Known rows, with every way that one mark hangs from another:
M{W{E{H{V} P{G}}}}: [-1.99 -0.65 -1.90  1.01 -1.40  0.39  4.41  0.68  4.46  2.19  2.98 -0.18
 -0.88 -0.75 -1.55 -0.24  1.01 -2.17 -1.55 -0.15  1.95  0.09 -1.38 -0.47
  0.94  2.05  3.11  0.42  0.47 -0.25  0.48 -1.57 -0.96  0.03]
A{E{H{V} P{G} W{M}}}: [-0.52  0.04 -0.37 -0.57 -1.46  0.50  3.24 -1.80  1.22 -0.23  2.67  0.22
 -0.58  0.94 -1.46 -1.13 -0.34  0.68 -3.37  1.23  0.30 -0.71 -1.96 -0.13
 -1.64  1.36  2.39  1.36  0.44  0.03  3.67 -4.21 -0.87 -1.16]
A{E{H{V} W}}: [-3.08  2.77  0.17 -2.37 -0.13 -0.75  1.20 -2.51  2.06  0.30  3.40  1.33
 -0.82 -0.25 -2.41  0.36  1.20 -1.07 -3.79  0.41  1.38 -1.34  0.48 -0.81
 -0.77  1.14  1.08  2.73 -0.46  0.54  2.79 -0.31 -1.77  0.66]
E{H{V} P{G}}: [-1.28  1.05 -1.81  0.33 -0.96  0.03  1.59 -0.54  4.63  1.55  2.49  1.22
  0.12 -0.70 -1.78 -0.22  0.71 -0.13 -1.52  3.13 -0.47 -1.44 -1.81 -0.77
  0.02  1.57  3.28  0.81  0.21  0.71  4.30 -1.54 -1.33  1.53]
V{H{E{P W}}}: [-2.95  2.32 -0.28 -2.25  3.87  0.39 -2.29 -0.87  1.75  1.06  3.43 -1.78
 -1.14 -0.90 -2.28 -0.97  1.94 -1.11 -2.46  0.43  0.82 -3.23 -0.67 -1.77
  0.26 -0.60  2.77 -0.14  0.90  2.41  3.04  2.13 -0.05  2.00]
E{H{V} P W}: [-1.89  2.10  0.01 -0.76 -0.39  0.43  1.87 -2.71  2.64  1.11  4.34  0.76
  0.32 -1.28 -1.93 -0.60  0.34 -0.29 -2.46  3.27  2.27 -1.83 -1.58 -1.11
  0.96  1.49  2.55  1.23  1.42  1.03  3.58 -0.33 -0.37  1.75]
G{S}: [-4.40  4.32  1.51  0.96  0.10  1.37 -2.61  3.48  3.66  0.57  1.67 -0.19
  1.59 -1.71  0.56  0.02  0.66 -0.09 -2.73 -0.34 -2.24 -2.48  1.55 -1.21
  2.38  2.06  0.15  1.08 -1.46  1.17 -1.62  2.61 -0.86  2.16]
S{G{P}}: [-2.35  3.46 -0.63  0.43  1.24 -0.21 -1.88  2.17  2.52 -0.66  2.79  0.45
  0.97 -0.54 -0.38  1.66  0.97 -1.58 -3.33  1.02 -3.10 -1.92  2.44 -2.49
  1.10 -2.22 -0.83 -0.71 -1.40  1.28 -0.66  0.23  2.33  0.49]
V{H}: [-5.03  4.92 -0.76  0.18  2.37 -0.24 -4.00  5.25  4.67  0.69  1.65 -0.28
  0.41 -1.95 -1.38  0.43  1.93 -1.30 -2.58 -0.69 -2.56 -3.96  0.07 -1.95
  1.31 -1.15  0.55 -0.05 -0.14  2.54  0.50  2.89 -0.28  0.95]
V{H{E{W{M}}}}: [-4.62  1.90  1.70 -0.77  2.64  0.38 -3.03  3.88  1.63 -0.33  1.43 -1.57
  0.02 -1.89 -1.53 -0.48  2.21 -1.37 -3.92 -0.68 -1.51 -4.09 -0.36 -1.07
  0.27  0.03 -0.63  0.20 -0.65  2.00  0.53  2.36 -0.46  0.51]
V{H{E{P{G}}}}: [-2.04  1.39 -1.95 -1.02  2.96  0.93 -1.96  1.85  3.69  1.84  1.40 -1.20
 -1.26 -0.56 -2.39 -0.51  2.20 -1.13 -1.44  0.19 -1.62 -3.32 -0.98 -1.12
 -0.90 -0.77  3.11 -0.29 -0.10  2.10  3.75  1.09 -0.99  1.89]
M{W{E{H{V} P{G{S}}}}}: [-0.80 -0.03 -0.61  1.30 -2.88  1.74  4.67 -1.34  3.51  1.66  2.84 -0.48
 -0.25 -0.70 -0.75 -0.93  0.66 -0.53 -2.71 -1.17  0.94 -0.01 -0.54  0.32
  2.51  3.94  2.52  0.68 -0.12 -0.67  0.03 -1.63 -1.69 -0.09]
G{P S}: [-2.51  2.68  0.99  1.36 -0.65  1.70 -2.06  3.70  2.40 -1.67  1.49 -0.27
  1.99 -1.38  0.53  0.23 -0.42  1.20 -4.00  0.08 -3.46 -2.78  1.71 -1.21
  1.99  1.52 -0.17 -0.79 -1.34  1.13 -2.67  0.87  0.37  1.08]
H{E{W{M}} V}: [-3.92  1.08  3.72 -0.46  0.19  0.80 -2.25  1.43  1.76 -0.19  2.50  0.19
  0.35 -1.10 -1.14 -0.27  1.02 -1.44 -3.69  1.64  0.07 -2.88  0.10 -0.78
  0.46  2.50 -1.26  1.31 -2.84 -0.12  0.42  1.11 -2.06  2.56]
V{H{E{P{G{S}} W{M}}}}: [-0.91  0.94  1.23  0.44  0.85  2.37 -0.70  0.32  0.10 -0.22  1.31 -2.42
  0.28 -0.72 -0.48 -1.84  0.80  1.15 -3.35 -0.59 -1.92 -3.16 -0.94  0.41
  0.69  1.32  1.64 -0.21 -0.31  0.93  1.71 -0.93 -0.38  0.63]
M{W{E{H P{G}}}}: [-2.54 -0.38 -2.26  1.39  0.65 -0.28  4.50  1.51  3.70  2.37  2.16 -1.53
 -0.62 -1.61 -0.33 -0.32  1.26 -2.26 -0.68 -1.50  1.68  0.64 -1.14 -0.36
  0.78  1.16  3.97  0.06  1.84  0.84 -0.83 -1.03  0.45 -1.04]
M{W{E}}: [-6.32  2.01  0.65  1.45  1.82  0.14 -0.37  4.72  4.49  1.79  2.10 -1.18
  0.02 -1.85  0.32  0.41  1.31 -3.54 -1.62 -2.77  0.75 -1.11  1.00 -1.50
  1.74  0.59 -0.14  0.26 -0.56  0.40 -4.88  2.57 -0.21  0.23]
W{E{H{V} P{G{S}}} M}: [ 0.75 -0.53 -0.16  2.81 -4.71  2.40  2.44  3.27  4.68 -0.68  1.97 -0.70
  0.48 -1.19  0.44 -2.42 -0.10  1.77 -4.30 -0.21 -0.97 -0.62 -2.32  0.34
  3.20  5.01  2.41  0.57  1.45 -0.39  1.18 -1.36  0.27 -1.59]
A{E{W{M}}}: [-5.04  2.72  2.19  0.12  1.61 -0.20 -1.40  2.57  1.03 -0.77  2.03 -0.76
  0.26 -0.47  0.09 -0.12 -0.15 -0.83 -3.44 -1.72 -0.76 -1.54  0.52 -1.17
 -0.97  0.05 -0.25  1.01 -0.61  0.80 -1.65 -0.05  0.38 -0.76]
E{P{G{S}} W}: [-1.69  2.61  1.95  1.57  0.81  1.99  0.96 -1.24  0.45  0.88  2.05 -1.00
  1.62 -0.52  1.45 -0.80 -0.81  1.74 -1.01  1.53 -1.20 -1.22  0.79  0.65
  1.05 -0.18  3.36  0.67 -0.05 -0.37 -0.69 -1.80  0.27  2.32]

Rows:
[-2.45  1.18  1.61 -1.71  1.26  0.94 -1.00 -2.85  1.96  0.88  4.70  0.18
 -0.80 -0.01 -2.38 -0.96  0.84 -1.27 -2.34  2.47  2.25 -2.52  0.08 -1.39
 -0.02  1.28  1.25  1.08 -1.07  0.40  2.82  0.69 -1.36  4.52]
H{E{P W} V}
[-2.65  1.04  0.02  2.36  0.05  2.05  2.20  1.92  2.84  1.61  2.27 -2.11
  0.20 -0.44  1.48 -0.91 -0.20 -0.73 -1.01 -2.50  0.16  0.00  0.93 -0.06
  2.11  1.53  2.44 -0.47 -0.24 -0.44 -4.03 -0.81 -0.03  0.14]
M{W{E{P{G{S}}}}}
[-2.30  0.92  0.84  0.23 -1.62  0.86  1.69 -0.06  2.02 -0.47  3.63  0.45
  0.75 -1.60 -1.37 -1.41  0.10  0.16 -3.33  2.49  1.59 -1.78 -2.46 -1.29
  1.09  2.52  1.33  0.66  1.32  1.22  2.90 -0.71  0.18  0.14]
E{H{V} P W{M}}
[-3.85  0.29 -1.94  0.32  0.71 -0.03  3.28  1.72  4.33  1.83  3.40 -1.55
 -0.76 -1.95 -0.79 -0.70  1.61 -2.71 -1.65 -2.04  2.76 -0.03 -1.33 -1.76
  1.71  2.22  2.83  0.22  2.63  2.06 -0.74  1.50  0.64 -1.16]
M{W{E{H P}}}
[-1.09 -0.16 -2.56  1.44  0.47  0.35  2.40  2.84  5.61  1.71  1.98 -1.21
 -0.25 -2.08  0.20 -1.00  0.97 -0.32 -1.00  0.14  0.15  0.17 -2.13 -0.54
  1.65  1.38  5.03  0.71  3.58  1.04  1.05  0.03  1.60 -1.16]
W{E{H P{G}}}
[-2.19  1.95 -1.48 -0.28 -1.09  0.00  0.59  0.22  4.90  1.02  3.79  1.15
  0.23 -1.09 -2.33 -0.59  0.95 -0.73 -2.59  2.22  1.04 -2.08 -1.99 -1.97
  1.24  2.64  2.37  0.71  1.03  2.09  4.26  1.08 -1.05  1.57]
E{H{V} P}
[-1.65 -0.26  0.16  1.67  0.50  0.43  2.94  0.72  0.91  0.75  1.59 -0.81
  1.14 -1.68  0.28 -0.72 -0.30  0.48 -1.63  1.95 -0.39 -0.94 -2.30  0.09
 -0.20  0.65  3.25  0.65  1.89  1.06  1.32 -2.38  1.03 -0.94]
E{H P{G} W{M}}
[-0.39  1.44  0.19  0.72  0.03  1.68  3.53 -2.92  0.53  1.15  2.31 -0.57
  1.25 -1.52  0.69 -1.06 -0.16  1.58 -1.39  1.77 -0.54 -1.00 -0.41  1.04
  0.89  1.14  4.29  1.48  1.54  0.60  1.38 -2.02  0.17  0.81]
E{H P{G{S}} W}
[-2.20  0.81 -2.59  0.63  0.26 -0.13  1.38  3.29  5.59  1.01  3.55 -1.20
 -0.27 -2.38 -0.56 -1.24  1.29 -0.98 -2.15 -0.59  1.20 -0.52 -1.95 -1.73
  2.72  2.33  3.96  0.37  4.25  2.40  1.12  2.44  2.16 -1.05]
W{E{H P}}
[-1.32  0.41  1.37 -0.86  1.31  1.27  0.17 -3.04  1.99  1.67  3.33  0.24
 -1.28  0.42 -1.62 -0.64  0.56 -0.55 -1.31  3.31  1.16 -1.77  0.10 -0.19
 -1.20  0.42  2.39  0.78 -1.70 -0.83  3.25 -1.46 -1.79  4.27]
H{E{P{G} W} V}
[-1.35  0.02 -1.00 -0.06  0.27 -0.16  3.26  0.00  0.75  0.05  1.78 -0.85
 -0.32 -0.06 -0.42 -0.84 -0.24  0.58 -2.43 -0.23  0.00 -0.29 -1.97 -0.12
 -1.87  0.48  3.67  0.97  1.77  1.21  1.94 -3.39  0.62 -1.98]
A{E{H P{G} W{M}}}
[-3.27  2.57  1.22 -0.35 -0.47 -0.23  0.58 -0.99  2.56  1.23  3.15  1.55
  0.76 -1.95 -1.63  0.18  1.21 -1.00 -2.75  2.81  0.63 -2.06 -0.30 -0.76
  0.92  1.52  1.00  2.25 -0.12  0.34  2.08  0.82 -1.14  1.81]
E{H{V} W}
[ 0.56  1.75 -0.37 -1.39 -1.92  0.88  4.02 -5.26  0.67  0.65  3.28  0.71
 -0.71  1.04 -1.42 -1.03  0.00  1.85 -3.39  0.50  0.35 -0.47  0.10  0.58
 -0.43  2.01  3.22  2.24  0.05 -0.44  3.78 -3.69 -1.73  0.73]
A{E{H{V} P{G{S}} W}}
[-2.60 -0.39 -1.39  1.86 -0.76  0.67  1.12  5.55  5.23 -0.40  2.63 -1.89
  0.32 -2.67  0.47 -2.04  0.66 -0.36 -3.33 -1.38  0.44 -0.59 -3.05 -1.78
  2.91  3.22  2.75 -0.18  3.98  2.56  0.28  2.09  2.15 -2.81]
W{E{H P} M}
[-3.68  0.30 -0.44  2.02 -0.81 -0.05 -0.22  7.51  5.32 -0.39  1.12 -1.19
  0.86 -3.35  0.63 -0.91  1.44 -1.35 -3.78 -1.75 -0.87 -1.07 -1.74 -1.11
  2.82  3.32  0.96  0.85  2.33  2.04 -1.25  3.05  2.01 -3.03]
W{E{H} M}
[-0.47  0.56  1.28  2.03 -1.27  2.19  3.11 -0.63  0.08  0.14  1.27 -0.96
  1.80 -1.87  1.46 -1.40 -0.60  2.21 -2.60  1.14 -1.52 -0.84 -1.58  0.85
  1.14  2.63  3.13  0.57  1.68  0.66  0.72 -2.47  0.60 -0.63]
E{H P{G{S}} W{M}}
[-3.22  1.16  0.64 -0.77  2.56  0.72 -1.98  1.65  1.31 -0.23  2.91 -2.02
 -0.64 -1.34 -1.64 -1.66  1.38 -0.77 -3.39 -0.15  0.07 -3.89 -1.59 -1.37
  0.34  0.44  1.22 -0.61  0.85  2.79  2.24  1.63  0.09  0.54]
V{H{E{P W{M}}}}
[-3.66  1.04 -0.01  2.55 -0.31  1.50 -1.50  7.03  5.25 -0.68  2.52 -2.25
  0.60 -1.75  1.26 -1.78 -0.14 -0.70 -2.75 -1.56 -0.10 -0.85 -2.19 -1.56
  2.85  2.04  1.96 -0.84  2.25  1.57 -2.06  2.11  2.23 -1.58]
W{E{P} M}
[-0.02  0.94  1.81  1.90 -3.53  2.23  3.20 -1.26  0.74 -0.37  2.25  0.11
  1.58 -0.95  0.01 -1.85 -0.75  2.12 -3.63  2.51 -0.75 -1.19 -1.71  1.16
  1.53  3.22  2.01  1.00  0.05 -0.46  2.12 -3.21 -0.87  0.37]
E{H{V} P{G{S}} W{M}}
[-2.50  0.05 -0.06  3.38 -0.22  1.64 -0.29  6.92  4.65 -0.02  1.38 -2.01
  0.99 -1.29  1.73 -1.55 -0.44  0.07 -1.72 -0.99 -1.36 -0.39 -2.15 -0.43
  1.88  0.62  2.84 -0.81  1.90  0.28 -2.23 -0.31  1.86 -1.59]
W{E{P{G}} M}
[-2.45  1.02 -1.38  2.33  0.97  1.05 -0.06  4.35  5.54  1.25  1.89 -1.61
  0.14 -1.19  1.10 -0.81 -0.14 -0.54 -0.67 -0.23 -0.52 -0.44 -0.93 -0.53
  1.13 -0.57  4.36 -0.54  1.60  0.08 -1.29  0.04  1.71  0.07]
W{E{P{G}}}
[-4.94  1.31 -0.54  1.07  1.61  0.34  0.70  2.89  4.23  1.59  3.44 -1.82
 -0.52 -0.93  0.08 -0.66  0.56 -3.03 -1.35 -2.25  2.34 -0.30 -0.25 -1.67
  1.71  0.72  2.06 -0.96  1.23  0.97 -3.17  1.60  0.65  0.15]
M{W{E{P}}}
[-2.59  1.30 -0.02 -1.70  0.57  0.90 -2.77  0.36  4.58  1.04  3.92  0.28
 -1.16  0.10 -2.90 -0.89  1.45 -1.39 -2.64  1.67  1.34 -2.98 -0.29 -2.27
  0.25  2.47  1.01  0.46 -1.52  1.36  3.74  2.17 -2.13  4.13]
H{E{P} V}
[-2.03  0.31  0.90 -0.77  3.67  1.18 -0.03 -1.91  1.48  1.74  2.51 -1.18
 -0.65 -0.51 -0.60 -0.31  0.74 -0.59 -0.45  1.97  0.83 -1.52  0.21 -0.21
 -1.25 -0.53  3.27  0.57 -0.32  0.18  1.46 -0.83 -0.30  2.98]
H{E{P{G} W}}
[-4.44  1.02 -0.52  0.34 -1.40 -0.43  2.02  2.52  5.14  1.61  3.04  0.36
 -0.26 -1.80 -1.82  0.25  2.12 -3.40 -2.90 -1.29  1.77 -0.76 -0.19 -1.40
  2.38  3.00  0.11  1.12 -0.46  0.41 -1.00  1.61 -1.40  0.16]
M{W{E{H{V}}}}
[-1.21  0.26  0.59  1.39 -1.77  0.93  2.71  0.02  1.87  0.35  2.46  0.35
  1.25 -1.12 -0.62 -1.08 -0.46  0.71 -2.65  3.18  0.21 -1.20 -2.47  0.34
 -0.15  1.59  2.83  0.59  0.57 -0.09  2.58 -3.32 -0.50  0.17]
E{H{V} P{G} W{M}}
[-3.11  1.53  0.95 -1.55 -1.64 -0.45  1.15  0.28  1.71 -0.79  2.57  0.79
 -0.31 -0.47 -1.82 -0.35  0.82 -0.75 -4.66 -0.29  0.32 -1.42 -0.61 -1.04
 -0.55  2.39  0.02  2.07 -0.33  0.80  1.89 -0.88 -1.38 -1.01]
A{E{H{V} W{M}}}
[-1.00  2.05 -1.35 -0.73  1.25  1.80 -1.84  1.02  2.67  1.30  1.72 -1.52
 -0.72 -0.35 -1.65 -1.11  1.98  0.43 -2.36 -0.42 -2.46 -3.59 -0.04 -0.34
  0.61  0.98  2.78 -0.16 -0.79  1.77  3.07  0.81 -1.42  2.13]
V{H{E{P{G{S}}}}}
[-2.98  1.32 -1.03  0.71 -1.70  0.32  0.05  3.75  6.48  0.75  3.05  0.46
  0.03 -2.39 -1.13 -0.08  1.99 -1.62 -3.52  0.12  0.23 -1.23 -0.79 -1.19
  2.65  2.88  1.27  1.61  0.97  0.76  0.92  2.69 -0.15 -0.05]
W{E{H{V}}}
[-1.36  0.58  0.40  3.77 -1.74  3.21  0.20  5.55  3.92 -0.34  1.34 -2.24
  1.27 -1.43  2.46 -2.07 -0.73  1.69 -2.94 -1.54 -2.32 -0.58 -1.16  0.32
  3.22  2.17  2.21 -0.60  1.16  0.06 -2.94 -0.31  1.39 -1.25]
W{E{P{G{S}}} M}
[-3.35  0.45 -1.62  0.23 -1.30 -0.03  3.16  0.75  4.80  1.69  4.53 -0.48
 -0.99 -1.15 -2.19 -0.67  1.43 -2.78 -2.44 -0.59  3.37 -0.26 -1.48 -1.77
  2.03  3.05  1.64  0.12  1.27  1.00  0.48  0.70 -0.78  0.02]
M{W{E{H{V} P}}}
[-0.33  0.84  2.46 -0.41 -0.31  2.57  0.54 -4.17  0.82  1.27  2.91 -0.16
 -0.24  0.33 -0.77 -1.14 -0.02  0.95 -2.39  2.17  0.34 -2.08  0.84  0.76
  0.31  2.48  1.96  1.25 -2.42 -1.28  2.07 -1.64 -2.45  4.53]
H{E{P{G{S}} W} V}
[-2.31  2.06 -1.77 -0.56  1.78  0.04 -0.32  1.36  3.39  1.13  2.00 -0.56
 -0.96  1.13 -0.64 -0.10 -0.20 -0.46 -1.04 -0.54 -0.73 -0.77  0.05 -0.99
 -2.06 -0.92  3.40  0.24  0.00  0.92  1.41 -1.57 -0.49  0.50]
A{E{P{G}}}
[-4.75  0.89  3.01 -0.07  2.40  0.54 -2.70  2.40  1.40  0.24  1.84 -1.12
  0.78 -1.83 -0.17 -0.16  1.36 -1.63 -2.73  0.24 -0.43 -2.56  0.26 -0.76
  0.04  1.80 -0.69  0.84 -1.40  1.17 -1.04  1.94 -0.57  1.37]
H{E{W{M}}}
[-1.56 -0.66  2.40  0.25 -0.16  1.59 -0.14 -0.44  1.65  0.29  2.56 -0.34
 -0.25  0.05 -0.97 -1.19 -0.31 -0.23 -2.57  2.63  0.22 -1.94 -1.15  0.01
 -1.00  1.47  1.23  0.32 -1.93 -0.67  2.03 -2.16 -1.50  2.82]
H{E{P{G} W{M}} V}
[-2.84  0.77  0.63  0.62  0.40  0.37  1.57  1.17  1.27 -0.03  3.03 -1.01
  1.13 -2.29  0.01 -1.49  0.04 -0.01 -2.50  1.52  0.86 -1.45 -2.49 -0.97
  0.95  1.74  2.38  0.42  2.68  2.27  1.44 -0.02  1.42 -0.73]
E{H P W{M}}
[-3.00  1.01  1.77  2.40  1.48  1.28  0.11  2.15  0.95  0.24  1.77 -1.21
  1.39 -0.99  1.20 -0.93 -1.25  0.66 -1.22  1.86 -1.04 -1.20 -1.30  0.11
 -0.30 -0.82  2.44 -0.28  0.43  0.11 -0.90 -2.35  1.09  0.32]
E{P{G} W{M}}
[-3.32  1.20  1.17 -1.63  3.46  0.60 -1.03 -1.42  1.56  1.21  3.58 -1.05
 -0.58 -1.10 -1.15 -0.75  0.83 -1.26 -1.49  1.29  2.02 -2.26  0.20 -1.49
 -0.09  0.79  2.30  0.64  0.38  1.50  1.34  1.58 -0.26  3.01]
H{E{P W}}
[ 0.15  1.76  0.71  0.58 -2.09  1.98  3.42 -4.14  1.17  0.97  2.84  0.52
  0.85 -0.77 -0.51 -1.18 -0.40  1.95 -2.46  2.84  0.02 -1.14 -0.67  1.02
  1.27  2.18  3.17  1.89  0.32 -0.59  3.01 -2.62 -1.06  2.12]
E{H{V} P{G{S}} W}
[-2.75  0.16  2.48 -0.48  0.02  1.55 -1.37 -0.09  1.83 -0.33  3.70 -0.45
 -0.22 -0.21 -1.45 -1.56  0.36 -0.71 -3.31  1.99  1.52 -2.38 -1.12 -1.23
  0.22  2.53  0.07  0.27 -1.28  0.51  1.97  0.38 -1.21  2.83]
H{E{P W{M}} V}
